Known rows, with every step that occurs
kigod, rofum: [ 21 -18  27 -11 -40  -3 -26  14  -4  -8 -13 -13  -5  -4  17  -2  33 -12
 -10  16  -9   9  21 -12  -2  14   9 -33  -1  20  -1]
rofum, kigod, nopun: [ 11 -16  36 -13 -37   5 -41   8 -38  -4  -7  -1  -3   1  17  -7  41 -19
 -15  23   1  21   2   7 -13  -4  22 -37   1  38   1]
demus, rofum: [ 13 -34  -5 -10 -30  -3 -29  -6  -5 -32  -2  -2  -1  -2  25 -12  15 -16
  -2  18  -3  15  -3   0  -2  17  10 -28   0  49  -4]
sese, nopun, raner, disu: [ 11 -36  20  -8 -25   8 -26  -5  -3 -27 -18   3  -9 -21  10 -14   3  -7
 -12  20  -8  18   5   5   8  -3  43 -22  -8  56   1]
nopun, raner, disu, demus: [ 12 -33  20 -15 -25   4 -32   0 -15 -17 -22  -5  23 -19   5  -3  14 -21
 -17   6   5  28  12   7   0  -6  38 -17  -2  34  -7]
disu, demus: [ 13 -22  17 -21 -28   0 -37   2  -9  -5 -11 -18   4 -10   3   2  33 -17
 -22  30   6  18  23  -7  -4   4  25 -32  -6  34  -8]
raner, disu, demus: [  8 -18  28 -24 -22   5 -36  -4 -31 -23 -27 -13  19 -10   3   1  29 -20
 -10  19   2  24  23   6  -2  -6  40 -33  -9  39  -8]
demus, disu: [ 11 -22  18 -13 -25  -6 -33   2 -16 -12 -14  -9  10 -11  14 -12  33  -4
 -11  13  -1  11 -12   6 -12  13  24 -13  -6  35  -5]
kigod, nopun, raner, disu, demus, rofum: [ 13 -35  19  -5 -33   6 -31  -6 -41 -38 -35  12  42 -10  11   0  -6 -25
 -10  12  -7  35  17  10  -5 -11  22 -19   5  15  -7]
raner, disu, demus, rofum, kigod: [  1 -26  25 -27 -19   6 -33  -1 -26 -62 -28  -2  24   3  19 -10  21 -28
   5   2  12  14  18  20  -5 -14  22 -43   2  61  -7]
deva, disu, demus, rofum, kigod, nopun: [  4 -12  42  -7 -32   2 -37  15 -44 -48 -42   6  19   0  12  -3  20 -28
   1  43   4  18  23  10  -4  -8  20 -39  10  29  -6]
nopun, raner, disu, demus, rofum: [ 11 -42   5 -12 -24   2 -27  -6 -14 -45 -25   4  32 -13  15  -7  -5 -25
  -6   1   3  27   9  11   0  -4  22 -18   4  38  -9]
deva, rofum: [ 19 -41   5 -12 -35  -2 -29  -2  23  -3 -10 -12 -20  -6  14  -6  23 -10
   4  22  -6  14  14  -6   4  23   7 -30  -4  47  -4]
deva, disu, demus, rofum, pezosa: [  8 -14  33 -11 -28  -5 -32  21 -13 -46 -26   1  15  -4  18  -2  12 -23
  -3  29  14  19  38  -9   6   7   4 -28   5  36  -6]
deva, disu, raner: [ 16 -29   5  -5 -28  -2 -27   9  -4 -17 -23 -11 -13 -16  11  -7  41 -20
  -9  48  -9  21  17   2   8  11  40 -13  -4  26  -5]
kigod, rofum, demus, disu, raner: [ 18 -24  30  -8 -33  -2 -15  27   4 -19 -22 -19  13 -10  13  -7  52 -14
 -21  -9  -2   2  29  -9  -9  -2 -13 -11   1   6  -6]
sese, nopun, deva, disu, demus, rofum, pezosa: [  2 -24  44   4 -36   2 -25  15   3 -44 -33  10   0  -8  -4 -15  -8 -13
 -13  23  13  12  45  -4  32   2  12 -32   3  41  -3]
sese, nopun, kigod, disu: [ 10 -31  39  -7 -42  13 -37  -6  27 -33 -29   0  -9  -5   9  -6   8  -7
 -17  32 -12  14   3  -2   1   7  37 -20   6  48   3]
sese, disu, raner: [ 17 -44   0 -21 -28   5 -27  -3  -9 -18 -24 -19  -8 -23  18 -17  37 -20
 -26  22 -19  11  14   7   0  -1  39  -5  -5  27  -6]
nopun, deva, disu, raner: [ 13 -38   5   9 -39  -2 -25   6   6  -2 -21  -3 -10 -16  -3 -20  29 -18
 -17  20  -4  23   2  13  27  12  40  -7   0  21  -6]
disu, demus, rofum, pezosa: [ 13 -24  22 -20 -31  -2 -30  11 -12 -31  -4  -4  15  -1  21   0  13 -21
 -16   7  16  17  42 -11  -4   5  -7 -33   3  39  -6]
deva, rofum, kigod, nopun, demus, disu: [ 12 -46  49 -13 -32  -2 -30  16  -5  -5 -39   3   4  -3   4 -20  19 -12
  -5 -21   7   1  -3   4  -8   2  -7 -31   2  28  -2]
kigod, nopun, raner, disu: [ 16 -29  24   0 -36   5 -34  -3 -38  -6 -19  10  18 -14  13  -6  13 -18
 -13  13 -13  37  -6   8  -4  -4  38 -12   0  20   0]
nopun, kigod, disu, demus: [ 11 -28  38 -16 -41   7 -43   0  14 -21 -33  -8  22  -2   4   3  17 -19
 -22  19   2  23   8   2  -9   3  33 -15  12  26  -6]
raner, disu: [  9 -19  18 -17 -25   3 -36  -6 -25 -20 -14  -7   5  -7  15  -9  31 -15
  -2  15  -5  26  -1   8   1   4  38 -28  -9  50  -4]
demus, disu, raner: [ 18 -36   1 -13 -25  -4 -24   1 -13 -13 -15 -12   8 -16  13 -10  40  -9
 -19  16  -8  12   8  10 -11   8  28  -4  -8  17  -6]
nopun, kigod, rofum, demus, disu: [ 14 -24  60  -6 -41   2 -29  29  16 -38 -21  -9  13   2  19 -11  32 -13
 -13 -29   4   9  -6 -12  -7   4 -15 -22   7  32  -3]
raner, disu, demus, rofum, kigod, nopun, deva: [  1 -30  40  -6 -38   9 -36  -5 -47 -39 -37  16  38   7   1 -16   7 -27
  -8 -12   7  25  13  32   8 -20  25 -39   6  32  -6]
rofum, deva, disu, raner: [ 16 -25  17  -4 -37   3 -18  13   4   1 -15  -3 -12 -14   3 -10  48 -23
 -12  47   4  22  13  10   5   4  29  -7   6  22  -8]
rofum, pezosa: [ 15 -17  28 -18 -33  -3 -36  16 -10   2  12  -7  -9  -5  23  -6  33 -13
 -19   8  11  20  18 -12  -2  11   9 -28  -3  46   1]

Rows
[  9 -34  22  -4 -33   5 -32   1 -41 -45 -22  20  26  -2  29 -16   3 -25
   0  -6  -3  28 -13  25  -9 -12  20 -22  10  45   1]
demus, rofum, kigod, nopun, raner, disu
[ 15 -43  15  -4 -35   0 -30   0 -19 -15 -16  10   8  -2   9 -13   3 -23
 -17  -1  -2  17  -9 -10   2   8   0 -32   2  23  -3]
kigod, nopun, demus, rofum
[ 15 -53  22  12 -47   2 -19   9  13   9 -29  -1  11  -8  -8 -16  29 -12
 -19 -17  -5  19  15   5  11   4 -13  -5   2   3  -7]
kigod, nopun, deva, rofum, demus, disu, raner
[ 11 -40  27 -16 -24   5 -27   4  18  -7 -13  -8 -30 -17  -4 -17  14 -10
 -27  12   4   1   8 -19  13   6  21 -41 -12  52   0]
sese, nopun, demus
[  7 -19  26 -12 -40   3 -24  -4  11 -14 -31   2  35   1   1  -1  15 -22
 -12  29  15  15  19  11 -16  -3   2  -6  22  13 -11]
kigod, disu, demus, rofum, deva
[  9 -24  46 -15 -31   9 -39   8 -46 -17 -28   4  28 -10   8  -3  22 -27
 -19   4   6  29  14  20 -11 -24  35 -27   5  29  -3]
rofum, kigod, nopun, raner, disu, demus
[ 13 -28   6 -10 -39   2 -20  -3   8 -14   5   7   0   1  16 -15  23 -20
  -5  18  11  17  -6   7  -5  10  -3 -21  11  44  -6]
demus, rofum, deva
[ 15  -2  61  -8 -44   0 -20  29  -4  -5 -38  -7  10  -7  -6   4  38 -22
  -7  40  11  10  41  -4   2   0   8 -25  13   2 -10]
kigod, rofum, deva, disu, demus
[  8 -29  26 -27 -26   5 -36   0 -19 -19 -33 -24  10 -21   7  -9  27 -20
 -25  28  -3  11  20   1  -2  -5  34 -18  -2  32  -9]
sese, disu, demus
[ 23 -38  41  -8 -41   5 -19  30  18 -39 -22 -13  10  -4  17  -9  40 -19
 -22 -27  -2   8  15  -7  -6   0 -12 -14   6  17  -5]
nopun, kigod, rofum, demus, disu, raner
[ 11 -38  27 -15 -21  -6 -29   8  -4  -4 -21  -6   9 -14   3 -22  22  -9
 -20 -18  10   3 -22  -5  -5  11  13 -16  -6  32  -6]
nopun, demus, disu
[  3 -31  14   6 -36  -4 -31   2  -2 -34 -35   3  16  -6  -3 -16   1 -21
  -4  17  10  20   7   9  25  10  22 -21   6  28 -11]
nopun, deva, disu, demus, rofum
[  8 -27  35   2 -34  -1 -33  19 -27 -43 -37  13  22  -8  15  -7   4 -30
  -7  30   7  22  10  12  -5  -9  16 -22  17  26  -5]
deva, disu, demus, rofum, kigod, nopun, raner
[ 15 -32   3  -1 -36   1 -12   7   8 -28 -18   8  -1  -8  12 -13  30 -26
  -1  41   2  18  12  12   5   6  13  -8  12  25  -9]
demus, rofum, deva, disu, raner
[  7 -26  12 -20 -22   4 -31  -9 -28 -52 -29  -2  28  -3  12  -3  11 -24
   1  15   1  22  22  11   0  -2  26 -33  -3  44 -10]
raner, disu, demus, rofum
[ 13 -49   2 -12 -25  -4 -27   1   6 -21  -9  -1  -3  -5  14 -21   4 -22
 -12 -14   8   8 -13 -10   7  15  -1 -30   0  44  -5]
nopun, demus, rofum
[ 12 -33   3 -18 -28  -2 -31  -3  -9 -33 -13  -8  14  -4  13  -1  14 -20
 -10  24   5  15  23  -2  -4   8  10 -33   1  37  -9]
disu, demus, rofum
[ 11 -52  10 -15 -27  -1 -22   7  21 -30 -33   2  12  -3  15 -22  16 -28
 -18 -19  10   0   0  11  -7  -6   7 -11  16  29  -4]
nopun, demus, rofum, kigod, disu, raner
[  4 -40  17 -19 -21   3 -29   3 -14 -56 -24   5  28  -7  21 -14   3 -30
  -3 -10  14  19   5  23  -6 -14  19 -26   8  57  -6]
nopun, raner, disu, demus, rofum, kigod
[ 14 -44  35  -6 -37   5 -30   5 -13 -17 -31  11   4  -6  19 -11  12 -19
   7  -5  -7  25   5  18  -3  -6  17 -26   6  42   2]
deva, rofum, kigod, nopun, raner, disu
[  5 -32  35   0 -30   6 -13  12  27 -31 -31  14 -19 -11  -5 -25   2 -18
  -6  23  14   0  -2  -7  20   3   2 -31   8  49  -4]
sese, nopun, demus, rofum, deva, disu
[ 13 -38  21  -8 -36   2 -32   9 -26 -28 -16   7  23  -5  17  -5   5 -27
 -20   9  10  21  13  10 -12  -9   6 -27  15  28  -4]
disu, demus, rofum, kigod, nopun, raner
[  9  -9  35  -4 -37   1 -26  13  -1   2 -13   0  -9  -9   5 -12  39 -18
  -3  41  11  21  -6   5   5   9  26 -15   9  38  -6]
rofum, deva, disu
[  5 -43  29   0 -45  -2 -32  -1  43   6 -33  -1  -1   3   4 -23  15 -10
   0 -14   7   9  -4  20   9   9  13 -14  16  41  -2]
nopun, deva, rofum, kigod, disu
[  9 -29  31 -27 -28   2 -32   9 -18 -47 -27  -7  20 -11  24 -11   8 -23
 -19   4   5   9  38  -4  -4  -6   3 -20   5  38  -6]
sese, disu, demus, rofum, pezosa
[  4 -17  32 -10 -23  -2 -32  15  -5 -11  -7 -16  10 -10  13 -14  44 -11
 -16  -5  12  12 -14  -6  -9   5   0 -14  -3  45  -6]
rofum, demus, disu
[  8 -18  19   0 -36  -1 -21   8   1 -27 -16   9   1  -3  13 -16  21 -22
   9  39   8  18  -9   7   4  11   8 -16  14  40  -7]
demus, rofum, deva, disu
[ 11 -27  15 -17 -37   4 -22   0   3 -16  -7   0  14  -2   3  -5  22 -24
 -13  21  17  16  20   5  -8   1  -4 -27  11  32 -12]
disu, demus, rofum, deva
[  3 -25  18 -11 -31  -2 -34  -2   0 -37 -23   2  16   5  28 -15  19 -18
   0  12   4   8 -11  17 -16   3  15 -18  16  46  -2]
demus, rofum, kigod, disu
[  4 -22  29   1 -36  -3 -36   8  -2  -3 -32  -7   5 -13 -13 -11  21 -18
 -16  23  11  24   7   7  26   7  38 -20   1  25 -10]
nopun, deva, disu, demus
